Known rows, with every step that occurs:
tobon, bimi, kunodi, zubid, desut: [ -3  12   7  31  17 -27  -5  29  -5  22  40  48 -13 -13  15  59  -3   1
  19  -6  45  -3 -53 -14]
tagig, ziko, desut, zubid, kunodi, tobon: [-31 -24 -34  12  -8   2 -18  18   9  -7  43  32   3  14 -12  26 -41 -21
  28  48  15 -27  -3   4]
ziko, tagig: [-45   8 -28  10  51  11 -22   4   5 -27 -16  18  16 -18  -5  21 -12  -1
 -12   9   3   4  -8   9]
desut, tagig, zubid, kunodi, ziko: [-24  -1 -16  33   9 -10  15   0  17  -3  38  18   4  15  13  34 -15 -20
  20  44  21 -19  -9  -6]
desut, zubid, kunodi, tobon: [-21 -16 -61  19   0  -7  -6   6   1  -4  21  23  -9  33  -3  28 -31 -31
  25  38  15 -28   7 -11]
kunodi, ziko, tagig, zubid: [-32  22 -40  26  29   2 -17   5  14 -23  24   9   0 -22  -2  31   0  -1
   5  14   9 -12 -30 -18]
ziko, zubid, kunodi, tobon: [-31 -31 -40  44   6  -5   7  12 -10  -5  24  26   2  27  -6  30 -30 -30
  22  48  16 -34   3  -2]
kunodi, zubid, desut, tagig, ziko: [-40  27  26   8  23  -7  -2  -5   9  -8  35  24  15  -4  -1  19 -25 -30
  13  22  13  -8 -42   9]
desut, tagig, ziko: [-32   6  18  -3  33   5   0  -4  16 -27   2  15  12  10   9  -6 -26   1
 -10  22   8   8 -19   7]
desut, tagig, ziko, kunodi: [-47 -39   4   2  38  24   5  24   9 -19   3  21  32  16  -6 -10 -19  15
 -12  24  17   4   4  16]
bimi, kunodi, tobon, zubid: [ 10 -11 -28  30  24 -16  11 -10 -30 -19  17  17  -1   1  20  37 -11  11
   1  31  37   3 -47 -41]
ziko, tagig, desut, zubid, kunodi, tobon: [-40   0 -44  16  13  10 -17 -10  -8  -5  20  35  36   4 -15  19 -29 -16
  19  25  22 -44  -2   9]
kunodi, tobon, zubid, desut: [-14  29   4  24  20 -23   0 -12 -42  -8  42  44  -5 -24   3  41   3 -35
  10  35  24 -19 -38  -2]
ziko, tagig, zubid: [-40  21 -43  18  42   9   2  29  20 -16   1   7  -4  -9   2  21  -7  12
 -10 -15   8 -14 -21 -20]
bimi, tobon, zubid, kunodi, ziko: [  8  -9 -13  50  -5 -18  -1 -22 -26 -11  45  34  17   6  14  67  -1 -18
  23  72  26 -20 -26 -18]
kunodi, tobon: [-20  -4 -47  14  19 -13 -22 -10 -13 -35   6  14 -15   4  -1   4 -11 -16
   4  38  16  -3  -3  -1]
zubid, kunodi, tobon, bimi: [ -3   0 -37  39  16 -16  -7  19 -16   5  30  69   4   9  18  31  -3  -9
  10  28  50 -15  -8   9]
tagig, ziko, desut: [-28 -11  24 -10  13   2 -25  27  17 -23  28  19 -13 -25  -2   6 -18  15
  -2  22   7   5 -11  13]
bimi, tobon, zubid, desut, tagig, ziko, kunodi: [-45 -22  22  21  38  24  12  13 -20 -14  17  53  61  16 -12  32  -3   2
  -1  44  26 -18 -30  19]
ziko, kunodi: [-31 -45 -21   7  29  11  -3  37  -2 -12   2  12  -6   7  -4   1  -1  18
 -12  14  15   0  22   1]
zubid, kunodi: [-14 -17 -15  29   7 -13  15  21   0   4  11  16 -17  16  19  22 -23  -6
   2  21  16 -13  21   3]
tobon, bimi, kunodi, ziko: [ 17 -14   6  30  15 -22 -22   3  -4 -10  29  44 -12  -8  24  42   5  27
  10  24  44  19 -38 -14]
kunodi, ziko: [ -6   2  -6  11   6 -20 -30 -19  -2 -29  30  10 -24 -18   6  19   5 -13
  10  43   7   6  -9  -7]
ziko, desut, tagig, zubid, kunodi: [-52 -12 -12  13  27  13  31  48  36   7  18  25  11  22   7  29 -25  -1
   7  18  24 -21   4   5]
tobon, zubid: [  5  17   5   6  22 -14  10   4 -13  -8  26  12 -16 -14  20  29   5   2
  -9   9  17  -2 -32 -41]
desut, tagig: [-44   5   0 -12  48   6   1  -3  22 -24 -17  16  11  18   5   5 -13 -10
  -8  20  10  11  -6   6]

Rows:
[-20  -2  11  32  17  -7   3   4 -50  -4  56  49  15 -23  -6  28  -1 -18
   8  40  29 -24 -33   8] : tagig, ziko, kunodi, tobon, zubid, desut
[-30  -9   4  24   6  -8  -8  29 -12   8  53  23  -2 -20 -12  24 -12 -15
  17  17  19 -21 -20   2] : tagig, ziko, kunodi, zubid, desut
[ 12  -5 -26  27  18 -19  -6  30  13  10  27  25 -12   2  24  44  -8  24
  11 -10  50   8 -52 -47] : tobon, bimi, kunodi, zubid
[ 11   0   2  41  -4 -24   7 -15 -21   1  59  25  -2 -14  22  51  -6 -23
  18  55  23 -15 -19 -23] : tobon, zubid, kunodi, ziko
[ -4  -2  11  10 -22 -14 -15 -12   3   7  55  23  -5  -7   1  25 -11 -10
  29  29  18 -35  -2  -9] : tagig, desut, zubid, kunodi, ziko
[-41  24  23   8  47   6  10 -13 -11 -16   4  53  41  14  -3  53   4 -27
   4  41  20 -12 -44  13] : bimi, tobon, zubid, desut, tagig
[-57  -3   4  10  54  13  11  -3 -24 -10  22  56  50   5 -15  32  -1 -33
   4  49  30 -13 -26  20] : ziko, kunodi, tobon, zubid, desut, tagig
[-20 -29  15  43  -4  -2  24  34   4  10  36  18  -8  20   7  25 -38  -5
  12  20   7 -33  -3  -5] : tagig, ziko, zubid, kunodi
[-30  11  16  24  16   0 -25 -25 -17  -9  30  35  43 -39  -2  15  -9   6
   9  27  28 -29  -5  27] : zubid, kunodi, ziko, tagig, desut
[-33 -17 -21  15  43  16 -14  19  -6 -13  22  72  48  12  -3   3  -1   8
  -2  31  50  -2 -23  21] : desut, tagig, ziko, kunodi, tobon, bimi
[-27 -26   8  14   1  -8 -27  12  10 -10  45  33  -1 -23  -2  40 -14 -14
  21  63  17  -6   9  19] : zubid, kunodi, ziko, desut
[-37 -11 -11  19  16  -7  -8  32  -8   9  41  23  -5 -13 -14  35  -1 -22
  17  17  22 -20 -10   1] : ziko, kunodi, zubid, desut
[-11 -33 -47  27  22 -13  -9  -5 -15 -31  -7  11 -13  18   9  16 -24  12
   4  34  28  10 -14 -11] : bimi, kunodi, tobon
[-28  32  56   6  33  -4  16  -8  -9  -8  34  40  22 -11  10  24 -14 -17
  -1  23  15  -6 -48   9] : tobon, zubid, desut, tagig, ziko
[-30  -1   6   5  39   8  -2  36  41  -4  29  50  16   1   9  42   2  28
  12  14  48   5 -50 -10] : tobon, bimi, kunodi, ziko, desut, tagig, zubid
[-39  -2 -34  25  20   8 -28  -7  11  -7  23  29  28  -6 -11  52 -25 -29
  22  42   3 -18 -11   0] : desut, zubid, kunodi, ziko, tagig
[ -5   3 -44  22   9  -8 -12  25   2  13  36  67   0  23   9  39 -10 -17
  20  17  42 -23 -16  -9] : desut, zubid, kunodi, tobon, bimi
[-42  -5   2  21  41  10 -14  21 -20  -3  33  90  48   1 -10  17   3  -7
   8  32  50 -10 -27  43] : zubid, desut, tagig, ziko, kunodi, tobon, bimi
[-28 -24   3   0  -7   5  -3  44  30  12  41  26  -9  11  -3  32 -39  -4
  20  20   7 -24   3   0] : tagig, ziko, desut, zubid, kunodi
[-30 -12  10  -8  11  -7 -45   5  15 -29  37  24 -12 -35 -10  27   1  -6
  15  51  10   8  -7  11] : kunodi, ziko, desut
[  2   6 -16  19  22  -4   1  -4 -18 -23   9  23   6  11  11  47  11   6
  -3  31  19 -10 -40 -35] : bimi, tobon, zubid
[-25 -18  41  34   9 -16  -5   9  -9  -2  37  35 -16  -7  -8  55 -10 -15
  29  35  10 -14 -34   3] : bimi, kunodi, ziko, zubid, desut
[-25  28   5  18  15 -18  14  33   2   3  31  20 -43 -10   7  25   5  -7
   4 -10  12 -26 -16  -2] : tagig, zubid, desut
[-12  -2   7  -1 -10  -2   8  19  10  20  30  19  -8  13   7  12 -20   7
  14  -6  18 -42  10  -9] : tagig, desut, zubid, kunodi
[  3 -29  -4  25   8 -20 -18 -14  -3 -25  16   6 -21  -3  15  31 -10  17
  11  41  20  19 -20 -17] : bimi, kunodi, ziko
[-38  18 -19  -2  38   6  23  23  35 -14   1   4  -9  22  11   7  -6   4
  -6  -6  13  -8 -18 -20] : desut, tagig, zubid
[-23  25  -1  15  10 -26 -13   9  -3   4  40  17 -24 -20  -1  37  -6 -34
  20  12  13 -16 -27  -8] : kunodi, zubid, desut
[-21 -12  22  15   7   0   2  26   9 -12  28   8 -19   5  -1  10 -21   3
   4   8  -4 -18 -25 -17] : tagig, ziko, zubid
[-14  17  14 -32   0   0 -17   8  17  -1  20   9 -19  -4  -3  -3  -1  17
   5 -22   9 -27 -10 -21] : tagig, desut, zubid
[-23   9 -15  44  30  -1  -9 -18 -17  -7  37  35  42 -29   4  60 -13 -23
  10  50  20 -13 -27  -4] : tobon, zubid, kunodi, ziko, tagig
[-51  35  -7  24  39  -1   2  29   3  -2  16  30  -6 -23  -6  35  -2 -10
   1  -9   9 -25 -23  12] : ziko, tagig, zubid, desut
[-33  25   3 -19  14  10 -43 -19  14 -15  28  22  21 -29 -20  16  -2   1
  15   4   8 -27 -26  -9] : kunodi, ziko, tagig, desut, zubid
[-29  -5  -5  38  25   6   7  21   0   7  38  78  43  27   5  29 -24 -16
  18  34  44 -27 -34  15] : desut, tagig, ziko, zubid, kunodi, tobon, bimi
[-56   7  -7 -17  41  16   9  40  47 -15   9  16   1   8  -4  15  -8   7
  -2   5  16  -6 -18  -5] : ziko, desut, tagig, zubid
[-19 -19 -52  39   7 -14  -2  -2 -20 -13  15  24  -4  18   7  19 -26 -24
  13  49  23 -17  15   8] : zubid, kunodi, tobon
